Each row was made from one walk, in order. Every step used is in the known rows, and no mark comes twice. Write each row's walk.
(in the rows, 128 means zero)
Known rows:
w -> h: [120 201 113 111 119 163 127 135 129  96 103 106 131 119 115 143 144 144
 132 138 119 102 119 142 151 125 145 123 133 120 111 120]
v -> k -> h -> w -> g: [112 176 128 105 125 180 108 120 165 141  98 144 152 137  67 133 122 136
 110 151 129  96 122 134 139 133 132 109 115 148 125 131]
k -> h: [121 176 116 134 127 162 120 135 135  96 120 147 122 120  68 142 142 145
 126 115 110 114 129 151 138 144 120 112 129 152 107 146]
f -> v -> k -> h -> x -> g: [127 175 112 107 112 112 128 138 127 112  99 177 118 120  73 142 119 141
 129 120  83  95 126 103 138 144 130  97 122 135 127 161]
b -> v -> q: [119 145 111 119 131 110 116 140 147 129 110 168 133 118 140 123 142 117
 123 115 126 103 119 138 146 141 182 130 119 122 122 147]
v -> k -> h: [113 205 129 128 143 164 112 129 143 106 120 161 137 113  70 147 131 133
 124 132 101 109 128 144 135 146 116 115 125 156 116 136]
x -> g -> w -> h -> b: [137 184 112 113 120 162 136 143 140 123 129 132 134 115  97 156 132 126
 131  80 112  95 116 156 145 133 132 118 131 128 105 161]
s -> y: [149 175 134 130 120 111 116 147 142 132 130 119 124 131 121 146 123 159
 125 120 110 106 122 138 155 140 153 119 128 115 130 141]
h -> b: [144 150 114 116 121 129 135 149 157 144 128 137 126 114 125 151 128 113
 133  83 122 111 121 154 136 138 135 128 124 117 111 162]
k -> h -> f -> v -> r: [134 108 101  97 101 130 113 135 118 116  87 139 109 113 171 109 139 149
  95  96 111 123 124 139 138 140 145 109 124  84 134 139]
f -> h -> b -> v -> r: [143 122 105 110 118 103 132 131 120 132 113 134 134  95  99 102 147 118
 107  79 121 144 119 147 140 133 124 124 119 108 120 163]
b -> v -> q -> e: [143 166 122 135 143  89 125 138 131 145 120 157 130 109 140 111 149 108
 112 101  99 116 122 137 140 124 153 124 118 105 110 160]
g -> w: [144 172 130 144 132 145 110 128 129 111 153 145 143 117 109 145 109 135
 131 102 137 102 108 151 145 141 145 123 123 122 117 148]
r -> h: [130 209 108 110 108 133 128 143 144 122 116 112 124 125  77 102 121 135
 149 132 139 144 137 141 139 130 140 126 124 103 112 126]
q -> v -> r: [151 117  94 102 118  91 118 134 109 111 106 151 122 109 155 114 145 135
 107 120 146 131 123 132 139 124 146 119 119  90 141 142]
f -> v -> q: [125 135 111 105 118 135 109 145 154 123 102 174 114 132 187 118 139 137
 117 112 122  88 119 129 145 135 195 121 125  91 131 126]
k -> v -> r -> h -> x: [154 243  90  72  97 113 133 132 118 117  95 118 121 106  84 136 137 134
 120 134 101 128 121 113 140 125 117 128 120  79 131 161]
b -> v: [125 131 143 137 119  83 125 133 138 123 122 147 139 114  93 118 133 116
 136 115 134 133 114 132 143 150 149 132 119 137 106 145]
b -> v -> r: [142 117 113 116 119  91 125 129 119 115 107 138 131 100 119  95 138 122
 106 106 131 143 117 137 138 134 131 124 117 106 120 151]
k -> v: [131 163 125 112 125 100 120 137 142 132 110 137 129 135  88 164 116 126
 129 130 105 142 106 105 151 142 130 134 128 108 121 117]
f -> v -> q -> e: [148 159 122 124 135 106 120 143 136 144 115 161 116 119 174 106 147 122
 106  98  96 105 122 130 140 121 164 118 123  84 117 146]
q -> v -> r -> h -> w: [134 195 113  97 116 110 112 130 140 125 101 134 140 130 143 100 114 138
 127 140 167 148 132 140 134 133 134 117 121  89 124 137]
r -> h -> f -> v -> q: [115 147  97  92 107 140 106 148 148 139  86 158 110 133 196 123 134 141
 122 112 115  94 128 138 146 140 201 120 124  83 137 128]
v -> q -> e: [148 174 112 130 146 109 124 141 133 145 119 150 123 113 159 118 144 114
 111 105  96 109 125 139 139 118 153 121 120  96 118 156]
h -> b -> v: [132 133 139 129 116  88 134 141 149 140 128 151 139 110  88 128 138 104
 134  87 127 129 114 144 140 150 140 133 119 137  99 165]
s -> e: [126 196 118 128 125  82 131 145 133 132 109 133 118 110 141 128 133 115
 135 110 134 115 108 137 154 137 144 103 132 118 114 146]
q -> v -> k -> h -> w: [114 203 139 118 142 132 100 123 149 117 111 171 152 130 129 146 117 136
 125 145 141 118 125 141 134 149 127 112 123 137 121 139]
g -> w -> h -> b -> v: [129 162 139 126 117 116 133 135 139 123 131 141 147 107  76 134 145 113
 130  87 124 118 109 151 146 145 137 132 125 140  95 162]
f -> v -> k: [122 173 153 111 131 123 106 134 159 130 115 169 137 120 149 124 109 123
 128 140 113 108 115 115 137 143 159 125 120 104 132 108]
g -> w -> h -> f -> v: [118 139 127 103  92 149 106 138 130 122  96 132 116 130 183 138 130 157
 123 106 110  94 115 136 151 150 179 115 131  92 127 120]
h -> f -> v: [121 110 126 105  92 121 107 144 139 137  92 141 108 133 195 132 123 148
 126 104 113 105 120 129 144 154 182 118 126  89 132 122]
x -> g -> w -> h -> f -> v: [115 129 123 105  91 140 108 140 127 124  92 139 114 133 173 133 123 159
 124 102 105  95 118 129 151 151 179 108 131  98 128 122]
f -> h -> x: [143 226  98  97 110 130 127 127 112 128 109 120 129 102  91 165 146 141
 132 112  92  97 119 127 148 130 133 124 120 106 138 168]
k -> h -> b -> v -> q: [119 150 108 116 130 128 123 143 151 132 113 175 130 115 119 134 152 114
 119  93 115 100 122 151 143 143 165 127 122 135 113 164]
b -> v -> k: [116 180 154 125 144  95 113 127 151 134 123 164 158 106 102 130 113 104
 134 143 118 121 114 125 138 147 144 134 113 136 124 127]
f -> h -> b -> v: [127 143 133 128 117  99 134 137 139 147 129 142 142 107  69 128 146 111
 137  77 120 134 118 147 145 147 137 131 120 139 105 163]

Which walk is each row?
[122 151 123 104 117 159 113 125 164 148  97 130 147 141  95 128 118 133
 116 146 144 100 119 130 141 128 148 114 114 130 127 131] | h -> w -> g
[137 152 122 145 130 129 116 133 123 115 147 161 139 123  87 136  97 138
 137  98 127 102 114 136 146 143 144 107 124 134 119 153] | x -> g -> w
[123 166 100 103 136 121 113 142 149 135 100 162 124 133 138 156 129 124
 118 125 106 110 113 119 151 135 168 132 125 102 133 127] | k -> v -> q
[146 181 114 124 146  98 123 140 132 149 114 152 124 119 138 132 141 114
 109 109  84 121 118 123 145 121 143 125 123  91 118 147] | k -> v -> q -> e
[141 177 103  91  96 129 125 141 134 115 102 119 114 121 103  68 129 144
 123 120 139 153 135 134 135 125 138 119 125  73 119 123] | f -> v -> r -> h
[119 137 121  98  84 126 110 146 141 137  90 132 107 135 172 115 123 151
 134 111 117 120 128 131 144 150 178 118 126  81 128 119] | r -> h -> f -> v
[147 116 110 111 117  94 132 134 127 126 112 140 132  97 116 104 141 112
 105  86 127 141 117 144 136 135 125 126 118 107 115 163] | h -> b -> v -> r
[142 191 106 104 110 138 139 153 159 145 126 123 124 118  91 126 128 116
 143  91 128 130 132 157 133 133 130 128 125 107 105 156] | r -> h -> b
[146 252 107  96 108 153 126 124 111  94 112 121 135 104 107 176 144 144
 122 129  98  73 107 131 149 127 132 126 127 109 123 165] | g -> w -> h -> x
[114 152 102  99 113 158 102 141 139 126  94 158 118 130 202 140 138 146
 114 107 109  74 118 142 152 141 202 119 128  91 138 131] | g -> w -> h -> f -> v -> q
[125 150 135 128 116 109 136 137 138 125 126 149 145 110  65 130 138 114
 133  86 119 118 112 144 147 147 138 124 124 146  95 164] | x -> g -> w -> h -> b -> v
[147 164 121 132 142  91 130 142 135 154 123 159 130 107 142 115 152 102
 110  87  96 114 122 142 139 124 148 125 119 106 108 169] | h -> b -> v -> q -> e
[122 164 117  92 107 149 117 123 157 147  91 124 149 135  63  96 124 133
 112 145 149 124 125 131 140 125 138 114 112 120 122 134] | b -> v -> r -> h -> w -> g
[106 167  96 112 111 157 112 135 111 127  93 109 130 119 156 172 117 149
 132 113  99  91 123 155 154 148 161 114 126 124 132 143] | x -> g -> w -> h -> f
[116 127 100  98 112 136 104 146 147 138  89 165 111 131 213 133 136 139
 117 108 111  83 123 136 147 143 205 120 124  88 141 131] | h -> f -> v -> q
[156 239  87  77  96 121 133 133 118 114  98 117 120 103  99 128 139 135
 122 131 109 118 126 125 136 123 123 125 119  82 129 168] | v -> r -> h -> x
[151 172  95  92 106 123 138 150 142 140 119 132 122 112 102 115 139 119
 129  88 136 139 133 154 133 127 129 126 123  93 115 160] | q -> v -> r -> h -> b
[113 189 140 122 132 162 109 131 147 104 116 172 130 120  83 134 133 141
 120 127  99 107 125 134 135 149 127 112 127 143 116 127] | f -> v -> k -> h
[149 180  96  95 108 136 140 149 149 140 119 121 122 110  97 112 132 117
 128  85 128 138 132 158 131 128 121 125 124  94 110 161] | v -> r -> h -> b
[118 162  79  93 100 130 116 141 120 145  83  98 117 115 155 129 119 138
 131 117 116 134 139 156 141 143 151 121 119  91 138 143] | v -> r -> h -> f
[122 199 114 125 124 168 123 131 118  89 121 125 139 121  86 142 125 151
 132 120 117  93 114 142 155 130 142 111 133 131 111 133] | x -> g -> w -> h
[118 190 131 126 132 144 108 126 150 113 111 149 142 133 124 142 119 141
 126 128 138 119 126 149 135 149 122 110 126 137 110 147] | k -> h -> w
[112 182 140  98 119 126 103 136 154 144 100 153 134 121 157 128 106 127
 133 140 108 113 124 125 138 148 165 124 118  98 139 108] | r -> h -> f -> v -> k
[127 181 102 108 118 101 127 137 119 113 102 180 124 118  70 152 124 138
 132 128  93  97 129 106 140 142 131  99 120 144 132 166] | q -> v -> k -> h -> x -> g
[137 161 100 111 111  93 134 141 124 122 101 156 119 119  94 144 113 134
 139 118  97  99 125 106 142 138 139 104 119 127 129 166] | h -> x -> g
[131 183 120 113 131 147 126 143 153 132 128 168 132 111  90 160 143 117
 126  95 110 107 126 154 133 143 120 121 125 142 114 162] | q -> v -> k -> h -> b
[114 132 124  97  90 141 110 142 134 123  84 128 110 132 190 136 133 155
 124 112 107  99 119 131 149 149 180 116 130  91 127 115] | w -> h -> f -> v
[146 179 116 132 123 125 119 130 116 112 141 161 137 115  87 150 103 138
 133 101 114  90 111 129 146 142 138 108 122 128 124 169] | h -> x -> g -> w
[140 193  92  98 106 130 129 139 130 116 107 109 122 115  89  81 127 135
 128 125 139 155 137 143 136 122 128 122 122  86 119 133] | v -> r -> h
[116 163 117 102 117 169 112 121 154 155  99 121 151 138  73 129 125 141
 119 134 136 104 122 134 147 126 145 110 114 131 132 130] | f -> h -> w -> g
[113 175  90 101 100 132 114 144 130 149  90 100 119 123 149 142 114 137
 145 122 117 127 139 154 143 148 160 124 120 103 133 138] | r -> h -> f
[125 144 136 132 118 108 133 139 145 129 127 157 136 109  60 130 149 112
 129  83 118 128 118 149 138 154 126 127 123 154  93 170] | k -> h -> b -> v
[129 186 122 116 133 158 129 143 158 133 129 158 133 110  84 159 135 115
 125  89 102 107 125 158 132 144 113 121 126 144 108 162] | v -> k -> h -> b
[108 171 135 108 125 166 109 119 164 141  98 149 157 135  53 127 126 132
 110 149 131 101 119 132 140 137 132 110 113 155 120 135] | b -> v -> k -> h -> w -> g
[130 159 133 119 109  94 137 143 151 140 125 141 137 111  65 112 138 107
 141  93 133 144 122 145 138 147 136 134 120 130  96 160] | r -> h -> b -> v
[141 226 104 103 109 143 126 130 123 101 107 143 121 106  83 171 150 140
 121 123  90  88 121 130 139 139 117 118 124 129 121 177] | k -> h -> x
[143 183  90  92 103 112 125 140 122 115 105 125 121 118  95  85 137 139
 129 132 151 156 138 138 138 121 137 122 122  83 128 131] | q -> v -> r -> h
[125 212 125 109 119 124 113 132 155 130 108 125 143 136 130 112 103 135
 141 141 158 141 131 143 134 139 135 120 123 102 114 133] | r -> h -> w
